Each row was made from one path, in order. Every step used is in the known rows, and no mark comes twice. Write each row's path.
Known rows:
basun, gipo, bomid, manomi: [ 27  35   6  16  36 -33  14   1  -4 -20 -11  -1   8  14 -23   6  -2  13
  11  -1  -7  -3  -8  10]
liveze, rezot, nikope, zakal, manomi, basun, gipo: [  8   6 -22  -8  29   8 -37  -8 -13  17  10  40  25 -25 -48  17   0   9
  10   0   5  51  11  13]
manomi, basun: [ 22  11  -6  23   2  -8 -28  -7 -17   2  -1  -1 -15  -6 -47 -11   1   2
   8   1   3  25 -39  -1]
basun, gipo, zakal: [ 17  25  -5  10  13 -32   9  -4  -6   9  -3  -2  10 -22  -5  15  -6  10
   2 -28  -6 -15 -22  -5]
bipal, rezot, nikope, zakal: [ 15   7  12  -1  16  -3 -61 -44   9  37 -12  13  24  -6 -25  -6   3   5
   1   9  -4   0 -22  13]
basun, gipo, zakal, manomi: [ 13  21 -22  16  18  -8  24   4   0   0  -5  13   1   1  -1   1  -7  10
   0 -19  -3   7  -4  -6]
basun, gipo: [ 24  19   1  22  16 -33  -6  -3   0   8  -4  -1   9 -24 -42  11  -4  -3
  -3  -8   9  -7 -10   9]
liveze, rezot, nikope, zakal: [ 19   3  -4  -1  12 -15 -61 -40   5  28  -8  20  16  -5 -42  15   2  14
   4  10  -4   5 -24  24]
zakal, gipo, basun: [ 30  24  -1  14  -3 -37 -15   5 -17  -6 -19  -8  -6  15 -32  -2   5   9
   9   0   7  25 -21  -1]
nikope, rezot: [ 33  25  -8   9  10 -21 -12 -21   1  20  -8   4  -4  -8 -47 -30   4 -14
   0  17  18   3 -33  24]
gipo, zakal, manomi: [ 15  16 -22  21   6  -1  16  -5   4   0 -11   7 -16  25   3 -15  -5  13
   0  -9  -8   6 -24  -8]
manomi, basun, gipo, zakal, bipal, rezot, nikope: [-11  -9   6 -17  21   4  -8   9 -21  34  -6  14  39 -33  25  11  14  12
  16 -14  -6  22  12 -26]
liveze, rezot: [ 15   6  -5   7 -10 -27 -32  -8   5  17  -8  -1  -8  -8 -49  25   1  -4
   6   7 -12   3 -31  13]
rezot, nikope, zakal, manomi: [ 22   5 -17  21  25   8 -31 -31  11   9 -12  27   2  28 -28 -25   0  16
  -4  13   8  18  -9  17]
zakal, gipo, bomid: [ 18  26   5  17  11 -45   0   4  -9 -22 -21 -12  -5  11 -31   2   8  16
   7  39  -1 -19 -20   3]
bipal, zakal, gipo, bomid: [  8  30   0   9   2 -32   8  -3 -12 -16 -19 -18  -6   8   4   6   8  22
  10  21 -14 -19 -20   6]
bomid, manomi, basun, gipo, zakal: [ 17  29 -11   7  27 -13  12  -1 -24   0  -2   3   9  -5  -5   7 -10  15
  12 -44  -7  19 -14  -9]
rezot, nikope, zakal, gipo, bomid, manomi: [ 23  26   5  11  42 -30 -11 -22  -7 -17 -31   3  12  48 -22 -10   2  35
  11  17   1  -5   2  17]
bomid, manomi, basun, gipo: [ 24  23  -6  19  30 -13  -4   1 -19  -2  -1   3   6  -4 -42   1  -7   4
   8 -27   8  31  -1   6]
manomi, basun, gipo, zakal: [ 14  26 -11   5  13 -17   0   1 -24   6   5   4  10 -33 -11  13  -6  10
  10 -30  -5  12 -25 -12]
bomid, manomi, basun, gipo, zakal, bipal: [ 13  19 -19  12  26  -4  29  18 -33  -5  -8   6   3  10  26   8 -10  14
  10 -31   0  18  10 -12]
liveze, rezot, nikope: [  6 -16   2   1   6 -24 -36 -14   8  31 -14   8  15 -10 -41  15  17  14
  10   5  -4   7 -16   5]
bomid, manomi, basun, gipo, zakal, bipal, rezot: [  0  17  -1  -9  18   8  11  13 -27  17  -9   4  14  -5  32  12  -7  -1
  12 -27 -16  24  14 -18]
manomi, bomid: [ 16  13   0  26  -7 -14 -18 -10  -3   0  -3  -8 -13  -4 -43   7   4   8
   9  42  -5 -17 -38   4]

Write each row's path:
[ 15   9 -14  21   1 -15  18   5 -13   1 -16  -4 -13  15  29   1  -4  12
   3  -6  -5 -14 -19 -11] -> gipo, zakal, bipal
[ 15  22 -11  -3  40  -1 -21  -6 -16 -10   9  37  28 -18 -29   2   8  23
  17  25   3  33  -6   6] -> rezot, nikope, zakal, manomi, basun, gipo, bomid
[ 23  17  -4 -14   5 -31 -51 -15 -17  13 -15  16  19   7 -36  19   7  20
  13   6   1  37 -13  14] -> liveze, rezot, nikope, zakal, gipo, basun
[ 18  28   1   6  20 -26  -9  10 -21 -15   8   7  12 -34 -39  15   6   8
  16  20  -1  13 -28  -1] -> manomi, basun, gipo, bomid
[ 27   8   0  17  22 -13 -51 -45   6  18 -12  15  13   7 -35 -10   2  17
   0   9   8  -3 -27  20] -> rezot, nikope, zakal
[ 20  27  -5   6 -12 -24  -8  -2 -22  -2 -18 -13  -9  12   2   2   4  15
  10 -16  -6  26 -22   3] -> bipal, zakal, gipo, basun
[ 18   9 -20  25   7  15 -13   0 -12  -5  -1  12 -22  13 -39 -22   0   3
   5   6   5  46 -21  -2] -> zakal, manomi, basun
[ 14  28 -12   8  25 -10   4  17 -17 -20   9  20   7 -20 -32   7   5  10
  16  22  -1  30 -12  -2] -> zakal, manomi, basun, gipo, bomid
[ -6 -13  10  -6  10  -3  -8  -4  -2  36 -20   4  22  -5  32  -2  15  14
  10  -3 -12  -3  -2 -22] -> gipo, zakal, bipal, rezot, nikope
[ 25  17  -5  25  19  -1 -14 -10 -19  -5 -10  -3 -17  26 -39 -18  -5   9
  11 -16   1  34 -23   3] -> bomid, manomi, basun
[ -1 -18  14   2  12  -3 -19  -5   2  36 -22   4  20  -3   7  -5  18   5
   8  12  -1   3   5 -12] -> zakal, bipal, rezot, nikope
[  6  29 -18   1  16   3   9  11 -20 -16  11  15   5 -22   0  10   6  15
  17   6 -14  28 -12   0] -> bipal, zakal, manomi, basun, gipo, bomid
[ 21  30   7  12  19 -39   1   5  -4 -12   0   2  14 -27 -32  19   5   8
   9  21  -4 -14 -22   6] -> basun, gipo, bomid
[ 16  16 -19  19  21   1  -2  10 -14  -1   7  18   1 -16 -43  -2  -3  -1
   5  -6  12  41   1   1] -> zakal, manomi, basun, gipo
[  3 -11  22   0  11 -10 -34 -20  10  40 -17   0  22 -11 -22  -8  18   5
   5   5  -6   2 -15  -7] -> bipal, rezot, nikope
[ 19  28  -2  15  26 -18   0   6 -28 -28 -18  -6 -11  30 -34 -11   1  19
  17  11  -3  25 -12   0] -> zakal, gipo, bomid, manomi, basun
[  7  18 -23  11  14  13   3   4 -19   3   8  13  -1 -20 -11   1  -2   5
   6 -22   0  40   1   3] -> bipal, zakal, manomi, basun, gipo
[ 10  14 -19  10  14  -8  17  18 -32   2  -1   7   5 -17  21  15  -5  10
   9 -18   2  10  -3 -16] -> manomi, basun, gipo, zakal, bipal
[ -8  -8   9 -13  21  -9   0   3  -6  37 -14   9  39 -25  30  12  13  11
   9 -12  -7  -1  17 -21] -> basun, gipo, zakal, bipal, rezot, nikope
[ 26  40  -8  11  30 -12 -21 -13 -29 -26 -14   3  -7  35 -34  -8  -9  20
  14  15  -2  24 -15  15] -> nikope, zakal, gipo, bomid, manomi, basun
[ 19  24  -1   5  41 -10 -26 -17 -26 -17 -18  11  10  33 -30 -14   4  34
  19  14   3  29  -5  10] -> rezot, nikope, zakal, gipo, bomid, manomi, basun
[ 22   0  -8  21  20  -6 -28 -22  -6  11 -17  17   7  17  -1  -7   0  15
   0  17  13  -3  -3  13] -> rezot, nikope, zakal, bipal
[  2   8   3  -1  -7  -2   0   3  -8  25 -16  -6   1  -2  35   6  -2  -6
   4  -2 -19  -8 -15 -18] -> gipo, zakal, bipal, rezot
[ 24  32   5  21  27 -37  15   1  -7 -26 -31 -14  -7  46 -24  -8   0  20
   9  14  -4  -7  -4   8] -> zakal, gipo, bomid, manomi
